In the rows, zero is written as 128.
Known rows, with every step that occurs
w x m: [117 139 117 121 143 145 130 113 108  92 136 112 133 139 167 138 135 116
 137 147 117 132 103 148 165 126 119 136 125 105 160 125 123 150 137 142]
e j x u p: [143 108 181 124 152  59 111 127 138 122 118 178 145 113 164 138 129 116
 125 119 124 127 138 144 153 127 154 152 161 144 102 129 185 134 162 142]
h e: [ 59 165 116 119 145 161 171 115 146  79 125 110 128 130 118 138 113 140
 106 120 152 122 113 129 164 140 163  85 136 104 123 128 138  97 135 131]
d p j e h: [158 137 128 133 142 137 150 141 116 146  93 188  92 134  62  96 135 123
 106 108 136 123 174 108 125 167 212 116 104  94 150 167 100 101 134 119]
j e: [ 78 164 135 126 121 164 148 132 109 133 103 109 137 134  83 135 146 130
 127 116 154 121 138 144 132 130 150 107 133  93 122 146 106 118 131 127]
u p j e: [143 141 150 125  94 124 158 135 106 155  81 143 108 126  56 132 143 145
 107 103 152 146 128 167 153 154 190 156 166  93 118 149 103 124 115 135]
u p w: [104  98 115 129  65 120 158 140 153 151 139 147 102 121 127 134 135 126
 136 118 135 162  95 142 139 136 152 144 177 134 134  99 124 123 127 142]
m x: [ 91 144 113 127 135 151 139 140 120 103 128 107 104 138 142 145 119 118
 130 131 123 137 153 140 107 131 102  97 119 123 147 123 130 102 141 112]
u p j: [124 121 138 131 109 115 145 131 128 129 106 150 103 123  92 132 123 127
 103 108 132 160 132 156 151 151 184 162 180 104 137 123 118 118 139 139]
p j x: [161 161 132 141 127 143 122 134 115  84 109 122 112 141  98 133 120 131
 138 156 131 152 145 122 129 146 142 131 132 119 102 135 132 130 122 118]
j e h: [ 81 152 118 131 134 157 149 137 112 129 124 150 118 131 102 112 144 110
 122 122 134 108 167 133 114 142 156  84 104  84 115 129 106  95 138 122]
w x: [ 98 151 104 133 135 160 131 124 133  81 129  92 136 133 153 135 125 114
 144 151 112 130 143 128 130 124  93 114 126 110 147 119 138 147 162 139]
t j x: [126 156 147 146 125 132 108 145 116  94 143 115 113 136  58 130 126 122
 123 170 140 110 136 138 143 151 125 110 139 126 102 141 136 128 144 118]
u p v: [ 80 113 163 103 108 123 160 135 151 145 145 148 118 115 131 125 133 122
 125  81 124 121 149 149 170 133 101 179 160 127 148 105 121 111 103 137]
u p w x j e: [172 102 116 129  59 144 122 143 124 167 114 125 136 129 142 139 153 162
 154 134 112 113  83 161 122 127 113 154 150 120 137 134 107 155 101 144]
h e j x w p: [153 112 134 118 147  69 150  92 172 134 119 121 167 128 174 131 105 163
 126  98 133 101  97 120 143 105  90  79 114 148  87 137 125 105 156 119]
u p: [ 69 120 137 124 111 123 165 134 139 122 125 150 128 119 132 138 125 127
 113 101 135 138 129 167 153 135 150 137 171 117 135 107 125 116 172 143]
v p j e: [153 141 136 138 118 157 137 137 111 168  94 115 109 124  57 115 137 158
 108 110 148 134 157 103 158 169 183 140 104  89 139 177  77 133 106 131]
x u: [ 69 136 131 131 174 147 112 124 119 112 138 133 147 121 142 129 128  93
 120 118 138 143 138 107 127 110 171 126 136 122 145 118 168 134 130 137]
h e j x: [125 166 151 130 147 108 141 111 160  69 111 121 128 131 131 143 115 148
 121 137 137 105 131 132 167 152 136  85 136 114  88 153 154  96 151 124]
p u: [ 70 155 101 142 132 163 130 130 121  99 131 131 118 111 129 131 132  93
 113 160 127  86 151 140 133 124 146 129 140 136 140 115 132 140 114 131]
t j x w p u: [165 116 112 143 122 102 110 126 122 155 158 120 148 115 108 115 123 122
 119 169 126  59 115 135 122  99  69 117 111 191 106 121 117 159 111 113]
p j e h: [144 159 119 136 129 150 126 137 100 135 108 154  92 133  66 107 143 112
 116 125 132 128 168 123 114 159 195 111 110  75 116 147  98 106 104 118]
v p j: [136 124 121 142 131 148 122 134 129 145 115 121  98 120  94 117 116 139
 100 116 129 148 160  92 156 167 184 146 115 102 151 152  93 130 128 134]
j x s: [ 95 148 141 123 147 146 121 136 112  96 137 135 152 141 133 151 116 116
 140 155 138 117 124 122  50 110 102 119 122 139  91 114 162 116 148 117]
e j x l: [122 155 150 119 162  89  87 116 140  83 118 130 112 136 124 141 132 115
 122 152 119 139 135 131  84 136 131 103 134 125 113 142 156  96 148 118]
x w p: [ 92 100 103 125 138 116 146 106 146 172 137 116 170 128 169 121 116 126
 123  85 130 134 111 121 109  86 100 109 121 142 139 106  93 124 163 124]
w p v: [ 94 127 138 100 115 132 133 129 169 147 143 106 152 122 156 106 133 116
 137  62 109 109 168 118 161 115  68 153 123 140 151 104  87 120 114 124]
u p w x: [142 105  92 128  60 122 154 138 153 129 138 122 111 124 156 134 134 123
 158 147 113 160 101 137 136 131  93 145 159 139 142  97 139 153 137 151]
v p: [ 78 118 126 134 138 153 145 136 142 142 134 116 125 118 132 122 117 141
 104 109 131 129 156 103 160 152 145 122 108 111 153 136 103 120 167 138]
w x u: [105 137 111 128 169 152 107 120 117  91 134 105 151 125 171 127 127  93
 142 148 116 139 139 102 126 102 117 121 117 125 151 116 184 166 138 147]
t j: [ 88 149 133 151 126 137 101 137 122 122 143 113 108 130  51 128 129 106
  98 137 139 113 135 139 146 152 168 114 159 105 139 145 116 120 142 127]

Rows
[164 121 121 124 117 121 134 109 115 205  96 111 154 135  93 115 135 147
 122  83 149 137 112 125 107 105 139 124 117 116 125 146  70 134 102 117]  x w p j e
[115 135 111 144 145 169  89 127 122  93 126 101 153 133 175 140 124 133
 130 144  93  99 131 137 117 119 111 128 132 105 155 133 123 147 155 135]  w x j
[132 138  77 112 107 151 101 122 146 102 148  91  94 140 137 129 139 107
 158 177 114 172  93 104  60 118 100 110 121 137 160 106 159 138  99 134]  p w x l
[147 140 165 134 146  84 106 115 118 107 122 154 126 136 147 143 137 125
 128 135 123 125 120 157 174 145 151 142 142 112 114 151 121 111 141 126]  e j x m
[147 155 164 122 158  90 140 102 131  75 120 144 127 137 143 148 125 151
 115 130 142 110  96 156 201 156 164 109 130 108 101 160 138  98 126 128]  h e j x m
[112 157 132 140 127 141 112 148 100 140 141 144  96 129  33 107 146 105
 103 137 141  84 157 141 127 164 178  88 115  77 114 153 102 104 127 117]  t j e h
[112 108 131 114 151 117 136 124 125 108 134 135 150 114 181 130 125 111
 132 129 115 140 126 135 150 109 114 147 145 136 147 103 188 164 158 159]  w x u p
[167 107 116 140 135  68 112 105 146 152 126 142 155 110 186 125 125 119
 128 144 106  60 136 132 113  93  73 129 118 182 103 124 118 145 133 118]  e j x w p u
[122 163 143 122 151 122  85 137 116  78 148 109  95 142  47 130 131 121
 114 178 136 127 120 134  92 139 131 102 129 131 117 139 155 112 127 115]  t j x l
[125 103 187  96 141 113 141 139 135 128 155 161 143 113 161 122 134 122
 150 108 123 134 149 124 161 113  81 188 130 161 118 101 189 135  82 137]  j x u p v
[178  97 134 146 148 128 133 122 113 165 132 127 119 128 114 122 106 167
 127 143 140 148 127  86 121 135 126 136  80 137 122 147 116 139 106 120]  v p j x w
[152 108 129 138 126  96 113 123 132 161 153 109 156 134 104 117 115 141
 127 128 137 107 105 129 121 106  76 109 113 160 103 127 110 138 152 112]  t j x w p
[ 94 146 146 139 131 173 106 134 102 142 103 123 155 134 107 139 146 149
 112 109 136  94 123 158 118 129 168 126 135  87 131 160  88 116 120 122]  x j e
[119 144 146 125 140 134 142 126 104  91 137 139 132 142 144 140 132 136
 138 151 140 144 106 155 165 131 134 137 121 124 116 125 126 124 130 126]  j x m
[ 88 126 106 142 129 159 138 138 131 131 139 128 111  98 135 120 123 123
  99 148 121  81 171 108 156 145 145 138 104 144 154 132 114 141 121 139]  v p u
[157 114 142 122 146 109 129 137  93 157 110 197 108 115  93 103 143 109
 109 100 134 138 152 134 131 141 216 145 130  95 115 130 150 124 100 139]  x u p j e h
[150 105  81 140  86 156 132 137 153 151 151  92 106 121 157 116 128 138
 156 153 108 147 127  70 137 146  91 131  93 136 164 125 116 164 131 146]  v p w x
[119 148 152 134 140 133  86 143 100 112 153 130 131 138  63 144 119 110
 118 174 144  99 117 129  64 131 120 123 135 136  92 140 158 122 134 114]  t j x s
[185 145 124 127 112 118 124 131 142 112 104 110 141 136 127 117 120 140
 141 124 117 152 148 117 141 128 107 131 120 142 102 122 103 136 155 117]  w p j x
[129  99  76 127 136 123 138 121 127 162 142 114 135 117 193 129 117 119
 127 134 111  82 133 136  85  81  46 105  92 190 150 103 113 129 110 107]  m x w p u
[103  96 128 104 133 117 141 108 160 193 158 115 160 123 170 106 126 122
 137  60 118 112 129 107 124  88  51 148 109 152 154 103  90 119  90 118]  x w p v
[201 133 137 116 121 101 120 124 116 123 113 130 138 142 142 121 129 148
 137 116 121 160 113 135 176 130 131 157 117 134 117 128  85 140 130 122]  w p j x m
[108  88 123 124  99 110 132 137 140 159 147 163 121 112 148 126 138 106
 136 114 137 171  88 122 133 117 175 158 167 150 142  97 170 139 106 150]  x u p w
[131  91 119  98 130 116 141 121 150 187 159 104 138 131 191 117 121 128
 151  71 107 111 142 114  99  86   4 129  85 170 162 105 100 107  77 100]  m x w p v
[113 101  99 142  86 154 134 142 158 170 148 120 100 118 125 117 128 137
 133 123 131 151 127  77 142 152 145 130 112 132 153 127 101 128 120 136]  v p w
[126 108 117 124 134 109 150 114 141 149 137 115 179 135 175 124 114 147
 149 116 129 129 114 121 107  84  54 113 100 165 104 105 112 135 164 116]  j x w p
[166 148 144 137 164 134  97 130 103  91 116 135 130 130 116 123 123 111
 134 151 134 163 138  96 125 125 166 143 121 135 106 132 178 150  97 126]  p j x u
[165 132 147 128 108 109 150 141 122  98 107 151 112 129 105 135 121 146
 130 141 132 159 133 152 152 151 143 156 157 131  99 121 136 130 139 131]  u p j x
[130 132 142 131 164  96 146  93 144 110 127 127 139 132 142 145 108 155
 121 133 147 104  96 128 133 122 122  86 126 131  90 148 157 100 122 118]  h e j x w
[ 95 159 131 109 157 141 121 128 127  67 134 113 119 142 119 138 127 125
 134 164 129 151 127 129  77 120 111 101 116 135 114 116 164 105 139 118]  j x l
[ 87 136 122 118 146 152 118 136 106 119 139 121 122 140 146 157 113 103
 124 133 128 119 136 133  30 112  96 104 116 136 131 120 152  90 130 108]  m x s
[187 132 134 124 149 110  99 127 126 117 110 123 160 128 148 112 121 122
 140 118 121 154 140  92 133 109 132 140 112 155 108 119 150 158 132 126]  w p j x u
[183 109 112 141  87 164 116 138 129 166 103 135 133 138 129 123 146 159
 152 140 115 107 103 114 114 134 134 133 117 132 175 169 104 154 112 132]  d p w x j e
[168 134 103 141  81 182  93 137 117 144 118  96 136 138 131 135 156 146
 163 151 114 113  94 129 101 126 115 128 125 112 142 146 104 159  82 130]  p w x j e
[169  95 143 131 126  96 155 120 109 150 123 160 120 131 114 137 113 156
 129 137 141 162  98 149 119 124 129 157 147 142 101 118 138 132 113 124]  u p j x w
[178  88 152 134 104  60 104 132 151 147 132 174 116 113 160 131 139 114
 149 131 124 149 104 120 134 130 153 160 166 161 104 118 182 136 119 142]  e j x u p w
[131 147 123 135 130 182 101 130 104 117 102  95 163 137 138 139 144 148
 136 138 114  89 126 156 116 120 114 119 116  94 141 158 105 148 127 132]  w x j e
[119  95  96 120 136 113 147 119 136 168 138 104 144 136 190 130 109 135
 134  94 120 129 122 131  84  86  52  93  95 160 145 107 102 109 148 106]  m x w p
[141 108  94 101  86 117 129 130 153 118 147 115  93 128 147 133 138 123
 151 157 111 176  83 129  85 124  98 136 151 147 155  92 162 138 117 146]  u p w x l
[130 110 150 126 146 105 117 128 113 134 115 163 119 115 113 125 125 106
 105 100 137 165 127 129 146 130 206 172 173 121 141 122 165 137 116 147]  x u p j
